Each row was made from one small tree. The marks that hang from a mark follow it in brackets, in alphabetical order. Every link used is in the known rows. Write each row's tree.
Known rows:
naridar[vono[sugot] zivif]: [-37 -47 -14  -2 -49 -27  11   6 -28 -20  18 -14 -19  -9 -23  20 -14 -22
  -3  -6 -16  29  40  21  18  17 -30 -12  13  36  36 -13  -9 -44 -16 -52
   2]
naridar[vono[nadu] zivif[sugot]]: [-37 -40   8  -6 -44 -32  34   1   1  -6  21  -3  -8  14 -21  43   7 -22
  22 -35   6  12  47  24   6   2 -50 -15  12  68  53 -12 -20 -64 -20 -22
  12]
nomite[sugot[vono[nadu] zivif]]: [-12 -47 -12  29 -34 -33  13 -11  -5   0   9 -11  13   6 -36 -17 -21 -29
  12 -24   1  15  37  22  23   1 -23   0  -1  19  23 -14  11 -43  -4 -41
   8]
naridar[vono zivif[sugot]]: [-42 -42  -2 -10 -37 -34  17  -4   5 -13  14 -27 -17  13 -22  43  -1 -32
  14 -27 -15  23  39  18   6   0 -44 -13  15  66  41 -22  -1 -71 -26 -29
  16]
naridar[vono[nadu sugot[zivif]]]: [-18 -46  -3   7 -59 -20   7  -9 -34 -24   3  20   2 -20 -28 -14 -15 -17
   3 -29  14  25  34  14  20  21 -40  -9  -4  45  43  13 -21 -35 -17 -44
   3]
kudok[mifiz pire[duzi[sugot[vono]]]]: [-31 -23 -17  10  15 -28   5  -5  31  -4 -24 -44   6 -36 -28  48  10 -21
  -2   5 -50  38   6  12  30  12 -66 -27  -6 -11   9 -34   7 -54 -39 -21
  10]
bikad[fenuzu sugot]: [-19 -55  -1  -8 -37 -40  19  -2  -9   0  19 -33  -3 -11 -22 -16 -19 -27
  34  -7 -17  48   3 -29  25  33   9 -42   6  76  28  -1  14 -41 -49 -47
  14]
zivif[sugot[vono[nadu] vusu]]: [-38 -21 -16  24 -14 -43  28  -7  21   9   4 -10   1  18 -26  35  15 -14
  -4 -20 -22  18  27  17  22 -20 -32  -9 -17  27  29 -29  19 -51 -17 -17
  -4]
zivif[sugot[mazil mifiz vono vusu]]: [-38 -21 -31  22   1 -50  -9 -28  44 -22 -30 -42  13  50 -44  56  21 -28
 -26 -11 -34  31  21   1  34 -48 -27  18 -28  35   7 -45  16 -69 -24  -4
   7]
naridar[vono[nadu sugot] zivif]: [-32 -43   0   2 -53 -27  26   8 -33 -17  24  10 -10 -12 -22  20  -5 -13
   7 -11   6  18  45  26  16  23 -38 -12  10  42  45  -4 -27 -37  -9 -48
   1]
duzi[sugot[mazil vusu]]: [-28 -25 -43   6  -8 -49 -24 -28   8 -14 -22 -49   1  -3 -37  23  20 -29
 -12   5 -49  43  -1 -15  19  -3 -22   6 -20  20   5 -11  12 -64 -23 -32
  21]
mifiz[kudok[pire[duzi]]]: [-32 -41 -22   8 -13 -25   3   4  36 -25   5 -26   8 -57 -23  20  -5   6
  35 -22 -37  32  11   1  31  31 -40 -25  -5  52  15   1 -11  -4 -38 -19
  15]
gavup[vusu[sugot]]: [-38 -53 -27  18 -33 -36  -5 -12   2  -3  19 -24 -19 -21 -10  11   4 -35
   3 -23 -31  28  10  -9  26   8  -6 -24  15  42  13   4  -4 -43 -58 -51
   2]
sugot[mazil vono[nadu] vusu zivif]: [-11 -29  -5  36 -21 -51 -11 -30  19  -1 -27 -15  22  19 -54   4  -1 -18
 -16 -21 -15  36  25 -12  34 -25 -32  15 -22   8  -4 -23   0 -56 -16 -20
   5]
gavup[vusu]: [-40 -57 -34  10 -23 -30   5 -21  12   4  17 -24 -20 -23 -22  18   3 -34
   5 -14 -39  41  28   4  30  21  -6 -20  13  48  17  -2  11 -38 -50 -46
   5]
vusu[sugot[mazil mifiz zivif]]: [-17 -47 -10  17 -46 -55 -39 -24   9 -41 -19 -35  20  25 -45  15  -4 -37
  -2 -49  -1  35   1 -32  32 -22 -17  17 -13  36  -2  -6 -21 -61 -50 -36
  23]
mazil[sugot[vusu]]: [-23 -39 -18  16 -30 -33  -3  -1  -4 -10  19 -29 -14 -14 -23  12  -6 -33
  -5 -16 -20  41  23  -3  37  11 -22 -10 -25  51  27  -5  13 -49 -34 -62
  14]
zivif[sugot[mifiz vono vusu]]: [-46 -27 -30  19 -13 -43   7 -11  31 -16 -13 -32   0  44 -34  50  20 -22
 -22 -17 -34  31  16   4  26 -28 -13   9 -22  28  21 -43  30 -59 -19 -18
   1]
nomite[sugot[mifiz vono vusu zivif]]: [-24 -46 -34  31 -30 -35 -12 -24   8 -26 -22 -36  13  48 -45  -1 -14 -29
 -22 -16 -24  34  16  -6  20 -11   1  28 -24  14   9 -32  22 -48   6 -45
   5]
bikad[fenuzu sugot[mifiz]]: [-26 -60  -2  -8 -44 -41  12  -4  -7 -17   8 -34   8  11 -31   2  -9 -25
  29 -12  -7  50   0 -39  29  31  16 -25  -1  80  30  -6   7 -39 -43 -46
  18]
gavup[vusu[sugot[mazil]]]: [-31 -45 -26  23 -21 -43 -20 -27  15 -13   2 -34  -8 -12 -19  17   6 -41
  -3 -16 -33  29  15  -8  31 -11 -17 -14   9  46  -1   1 -17 -55 -64 -35
  10]
nomite[sugot]: [-24 -53 -34   3 -28 -27  18  -5  -5  -8  24 -37  -5  -9 -18  -5 -15 -39
  21 -13 -26  20  30  19  18  20 -13 -15   5  43  33  -4  18 -33 -26 -53
  17]
kudok[mifiz pire[duzi[sugot]]]: [-31 -29 -22  -3   5 -24   5 -12  24 -14  -8 -43   5 -41 -25  46   9 -21
  11 -11 -42  39   0   6  21  29 -64 -29  -7  18  19 -14  -3 -49 -53 -30
  17]
duzi[sugot[mazil vono vusu zivif]]: [-23 -26 -33  26  -8 -54 -44 -38   9  -9 -47 -47   8  15 -55   9   4 -29
 -27  -1 -45  47   1 -20  26 -28 -24  23 -27   0 -14 -28  20 -80  -8 -28
  15]
bikad[sugot]: [-26 -52 -18  -3 -27 -42  21  -2 -13  -6  20 -36   4 -11 -29 -11 -12 -18
  26 -14 -24  36  11 -23  30  26  -4 -30   4  63  26   0  12 -23 -35 -49
  23]
mifiz[kudok[pire[duzi[sugot[vono]]]]]: [-42 -27 -36  18   7 -34 -13   5  31 -17 -21 -38   6 -59 -26  28  10   3
  18  10 -48  30   0   5  35  15 -43 -18 -13  21   3 -17   4 -27 -14  -9
  14]
pire[duzi[sugot]]: [-31 -39 -40  -7 -25 -40  -7 -10   6  -5   4 -45   4 -44 -23  23   6 -27
   6   7 -40  31  -3 -10  18  22 -31 -22  -5  18  17   0   7 -55 -43 -32
  28]
sugot[mazil vono vusu zivif]: [-15 -32 -17  30 -13 -50 -28 -34  22  -6 -36 -37  10  22 -53   5 -11 -25
 -24 -15 -41  48  18 -19  34 -30 -25  17 -20   4 -14 -31  20 -63 -19 -29
   9]
nomite[sugot[mifiz[kudok] vono]]: [-34 -58 -44  22 -17 -33   9  11  16 -27  -8 -31   9   7 -28  14   3 -24
  19  -6 -21  21  23  25  35   0   1   6  -9  34  18 -20   8 -31   0 -34
   5]
mifiz[kudok[pire[duzi[sugot]]]]: [-38 -33 -39   6  -6 -29 -14  -1  23 -27  -7 -35   5 -65 -22  25   7   2
  29  -3 -38  32  -5   0  23  33 -40 -19 -13  48  13   4  -8 -25 -24 -21
  24]
pire[duzi[sugot[vono]]]: [-34 -34 -38   9 -14 -44 -11  -6  14   6  -9 -49   3 -37 -26  27   7 -27
  -8  23 -48  30   3  -3  24   3 -36 -21  -5  -8   7 -21  19 -61 -32 -22
  18]
zivif[sugot]: [-37 -38 -26  -5 -19 -37  16 -10  16  -5  23 -32 -10  -1 -21  32   1 -33
  18 -34 -22  28  25  19  21   1 -26 -18   3  59  36 -11  23 -53 -46 -31
  13]

Which tree is each row?
[-41 -39 -21  23  -7 -32  -4   8  50 -35 -19 -28  18 -29 -35  41   7   7
  14  -8 -35  32  13  -3  46  10 -36  -8 -16  31   2 -26  -6  -5 -24  -7
   7] -> sugot[mifiz[kudok[pire[duzi]]] vono]
[-31 -49 -46  19 -40 -32 -21 -11  -4 -51 -16 -10   7  10 -47   4  -1   7
  -8 -34  -7  46  -1  -2  26   4   7  30 -32  46  10   1  -7 -34  -2 -51
  -6] -> vono[sugot[mifiz[kudok] vusu zivif]]
[-17 -37  -6  36 -29 -38 -23 -14  -1  -9  -6 -26  -7   2 -38  -1 -22 -29
 -20 -19 -16  48  23  -6  41 -16 -24  10 -28  27  10 -22  21 -65 -17 -57
  11] -> mazil[sugot[vono vusu zivif]]
[-39 -54 -52  -2 -27 -44 -17  -4  19 -33 -13 -39  15 -36 -35  36  24 -12
  15  -1 -26  32 -13  -9  23  18 -18  -3 -17  38  12   5 -14 -46 -25 -24
  23] -> pire[duzi[sugot[mifiz[kudok]]]]
[-16 -52 -18  22 -40 -53 -39 -15  16 -51 -25 -28  22  11 -44  11   6 -22
  17 -54   5  36  -7 -26  37 -23 -11  21 -17  53  -7   5 -33 -55 -36 -28
  19] -> vusu[sugot[mazil mifiz[kudok] zivif]]
[-38 -38 -19   4 -45 -26   9  -1 -26 -22   5 -13 -22   4 -27  16  -6 -10
 -19   0 -27  35  30   9   9  12 -26  -1  -3  29  32 -18  -9 -46  -1 -52
  -3] -> naridar[vono[sugot[vusu]] zivif]
[-39 -46 -51  14 -29 -30  -1   5  -3 -43  -6 -14   0  -1 -34  23  14   3
  -2 -15 -19  40   4   9  31  11   7  15 -29  44  19  -1  -4 -18  -6 -47
  -9] -> vono[sugot[mifiz[kudok] vusu]]
[-42 -46 -55   7 -25 -44 -17  -3   5 -33 -25 -32   2  -4 -35  31  36  -7
   6 -12 -33  45 -16 -14  22  12  10  18 -28  33  15  -3   3 -46   0 -36
   9] -> duzi[sugot[mifiz[kudok] vusu]]
[-23 -30 -38  22 -25 -46 -30 -31  12   0 -32 -42   9 -13 -44   5  -4 -16
 -32   8 -49  43 -10 -25  12  -9 -28   6 -27 -14  -6 -22  17 -75 -12 -30
  15] -> pire[duzi[sugot[vono vusu zivif]]]
[-29 -51 -21  27 -36 -44 -44 -44  17 -38 -18 -30   9  24 -42  15   1 -38
 -13 -40  -9  38   8 -31  33 -21  -8  17  -6  52  -9  -1 -29 -65 -57 -38
  14] -> gavup[vusu[sugot[mazil mifiz zivif]]]
[-53 -37 -35  22   0 -38 -15  11  21 -38 -30 -31   4 -20 -34  45  26  -2
  18 -11 -34  40   3   0  43  13 -16   5 -15  25   8 -23  10 -22   3 -20
  10] -> duzi[sugot[mifiz[kudok[pire]] vono]]
[-31 -54 -28  19 -32 -33 -10   4   7 -40   0 -24  -1  -6 -31  29  11 -16
   7 -27  -7  44  12  -5  46   7  -9  12 -37  69  24   2  -9 -39 -18 -50
  11] -> mazil[sugot[mifiz[kudok] vusu]]
[-27 -50 -43   7 -24 -51 -46 -27  13 -48 -40 -39  21   2 -55  22  14 -25
  16 -31  -8  48  -6 -15  32  -7 -10  32 -22  47  -4   4 -14 -67 -14 -27
  28] -> duzi[sugot[mazil mifiz[kudok] zivif]]
[-49 -44 -37   5 -11 -33 -14   6  13 -47 -16 -29   4 -23 -32  44  26  -5
  31 -27 -25  43   0  -6  33  31 -15   4 -15  50  19  -2   1 -16  -8 -30
  18] -> duzi[sugot[mifiz[kudok[pire]]]]
[-27 -56 -16   3 -36 -41   6  -3   6 -27 -11 -27   9  10 -32  -5   4  -2
  27 -11 -17  55 -17 -43  24  26  29 -11 -21  88  19   1  -5 -36 -17 -39
   4] -> bikad[fenuzu sugot[mifiz[kudok] vusu]]
[-34 -42 -12  17 -19 -20 -13   7  28 -52   8 -26  14 -44 -28  35  -6  -6
  22 -21  -2  33  22  -2  52  26 -44  -9 -30  86  23   2 -27 -13 -38 -30
  24] -> mazil[sugot[mifiz[kudok[pire[duzi]]]]]
[-41 -30   2   4 -43 -32  30  -9   3  -6  11  -2  -7  31 -25  41  13  -9
   2 -30  -6  16  38  14  -2  -3 -45  -4  -3  60  48 -17 -17 -66  -6 -22
   5] -> naridar[vono[nadu] zivif[sugot[vusu]]]
[-21 -34 -28  19 -11 -56 -41 -30   7 -10 -34 -46   9   0 -52  14  -2 -40
  -9  -6 -32  42  12  -7  35 -22 -28  12 -11   1 -10 -23  20 -80 -19 -29
  25] -> duzi[sugot[mazil vono zivif]]
[-32 -39  -1  27 -43 -54  11  17   3 -14   3 -10  14   9 -23  34  21 -22
   4 -30  -2  16  12 -10  41 -11 -14  -9  -3   1  20 -16 -15 -33 -34 -28
   4] -> vusu[sugot[mifiz vono[nadu]]]
[-41 -38 -38  11 -18 -18  -3   6  21 -56   1 -15  14 -41 -30  32  -4  18
  13 -13 -15  28  11  11  37  27 -32  -6 -22  59  18  -2 -23   8 -26 -25
   5] -> vono[sugot[mifiz[kudok[pire[duzi]]]]]
[-33 -43 -33  14 -32 -49 -36 -25  14 -21 -30 -43  20  -5 -50  25   1 -27
 -20   0 -27  38  -3 -24  25  -6 -25  11 -18  -1  -3 -21   8 -68 -22 -26
  22] -> pire[duzi[sugot[mifiz vono zivif]]]
[-39 -36 -17  25 -17 -23 -12   6  17 -53  -4 -19  -1 -13 -30  32   6   0
  13 -31 -10  46  17  -6  50  19 -21   9 -41  80  24  -6  -9 -13 -14 -45
  12] -> mazil[sugot[mifiz[kudok[pire]] vusu]]
[-23 -50 -15   2 -53 -20 -10 -13 -29 -28  -3  -4  -9 -18 -29 -11 -22 -26
  -5 -21  -6  36  25   6  20  17 -34  -5  -1  42  31   4  -1 -42 -23 -52
   6] -> naridar[vono[sugot[zivif]]]
[-14 -24 -22  23 -33 -38 -12 -35 -11 -23  -6  -1  17   9 -48  -4 -12  -8
 -14 -24   0  31  24   1  24  -7 -26  15 -28  34  13   1 -16 -41 -19 -40
   3] -> vono[nadu sugot[mazil vusu zivif]]
[-21 -48   0  10 -16 -53  -4 -14  12 -17 -21 -45  20  25 -45  10  -6 -33
  10  11 -18  49  12 -38  48  -7   3 -15  -9  60   4 -27   6 -55 -41 -21
  15] -> bikad[fenuzu sugot[mazil mifiz vono]]
[-29 -49 -29  20  -6 -51 -13  -2  35 -27 -31 -36  17   3 -46  40  18 -25
  11 -12 -25  37  20   2  55 -20 -13  10 -12  28  -5 -26  -2 -41 -23 -12
  11] -> sugot[mazil mifiz[kudok] vono]
[-34 -29 -42  11 -21 -38 -13 -20   3 -43 -14 -31   9  19 -43  32   7 -17
 -29   0 -25  39  17  -4  34 -10 -12  18 -31  32  11 -16  -2 -32 -26 -38
   3] -> vono[sugot[mazil mifiz vusu]]
[-41 -44 -14  19 -27 -37  -6  19  19 -49  -4 -21   6 -16 -19  30  15  -1
  31 -49 -13  30  -3 -14  37  15 -14  -5  -9  55  15   0 -22  -7 -31 -30
  10] -> vusu[sugot[mifiz[kudok[pire]]]]
[-41 -14 -33  23   3 -33 -15 -12  26 -10 -26 -44   5 -30 -28  33   9  -2
 -20  20 -66  36   1 -13  22   8 -45 -12 -25  -1   1 -32  17 -35 -12 -15
  11] -> kudok[pire[duzi[sugot[vono vusu]]]]
[-30 -21 -30   7  -6 -43  -2 -30  31 -12  -5 -41   3  24 -33  34   9 -26
  -6 -22 -35  33  20   8  19 -24 -30   2 -19  57  18 -20  14 -63 -40 -16
  15] -> zivif[sugot[mazil vusu]]
[-33  -8 -35  12   4 -35 -27 -34  29 -26 -29 -51  17 -24 -38  31  10  -7
 -15  14 -56  35  -1 -28  19   8 -56  -5 -31  29   0 -15  -3 -40 -30 -10
  26] -> kudok[pire[duzi[sugot[mazil vusu]]]]
[-29 -30 -29  14 -34 -30  24  -2 -19  -9  20   4  -2 -13 -23   7   6  -2
  -7 -14 -14  25  20  14  22  17 -16  -8 -18  28  34   2  -1 -18 -18 -51
  -9] -> vono[nadu sugot[vusu]]
[-23 -55 -20  24 -42 -35 -29 -12   4 -45 -10 -18   6   6 -45   8  -6 -17
   2 -43   5  51   8 -16  40   0  -5  28 -41  72  15   6 -11 -51 -11 -58
  13] -> mazil[sugot[mifiz[kudok] vusu zivif]]
[-26 -54 -32   5 -17 -45 -12  -8  29 -37 -17 -32  15  -2 -45  35  19 -23
  21 -27 -17  39  14  -4  44  -4 -11  10 -13  56   6  -6 -13 -38 -33 -20
  17] -> sugot[mazil mifiz[kudok]]
[-22 -34  -4  -2  -2 -19  23  -7  36  -9   5 -33   7 -34 -25  39  -4 -19
  15 -28 -37  38  13   7  30  29 -66 -33   1  28  22 -18  -9 -31 -63 -28
  12] -> kudok[mifiz pire[duzi]]
[-29 -46 -36  13 -16 -44 -15 -17  32 -36 -29 -31  15  10 -47  32  24 -12
   5 -22 -29  44   5 -15  37 -10  -6  20 -27  46   2 -10 -11 -38 -20 -21
   9] -> sugot[mazil mifiz[kudok] vusu]
[-27 -47  -5  43 -41 -42  -7 -20   3   4   2   0  -2  -5 -26   0  -4 -24
  -6 -34  -5  22  19  -6  31 -12 -14  -9   8  22   2  -3 -16 -52 -38 -41
  -6] -> gavup[vusu[sugot[vono[nadu] zivif]]]
[-10 -42  -7  18 -40 -52 -31 -22   5 -22  -7 -35  10   5 -36   0 -14 -37
   6 -45 -11  32   4 -24  28 -18 -26   0  -4  33   0   0 -13 -64 -53 -38
  24] -> vusu[sugot[mazil zivif]]
[-31 -61 -20  12 -34 -36  -6  14   5 -38  12 -22   0 -22 -28  28   4 -28
  26 -29   7  38  21   6  54  12 -12   2 -20  75  28   7  -9 -36 -31 -51
  20] -> mazil[sugot[mifiz[kudok]]]
[-34 -41 -24   6 -42 -33  21   5 -14 -30  25   5   9  -4 -32  27  10 -13
   4 -24   9  24  29  16  34  20 -12  -3 -10  38  37   1  -9 -14 -26 -46
   1] -> vono[nadu sugot[mifiz]]
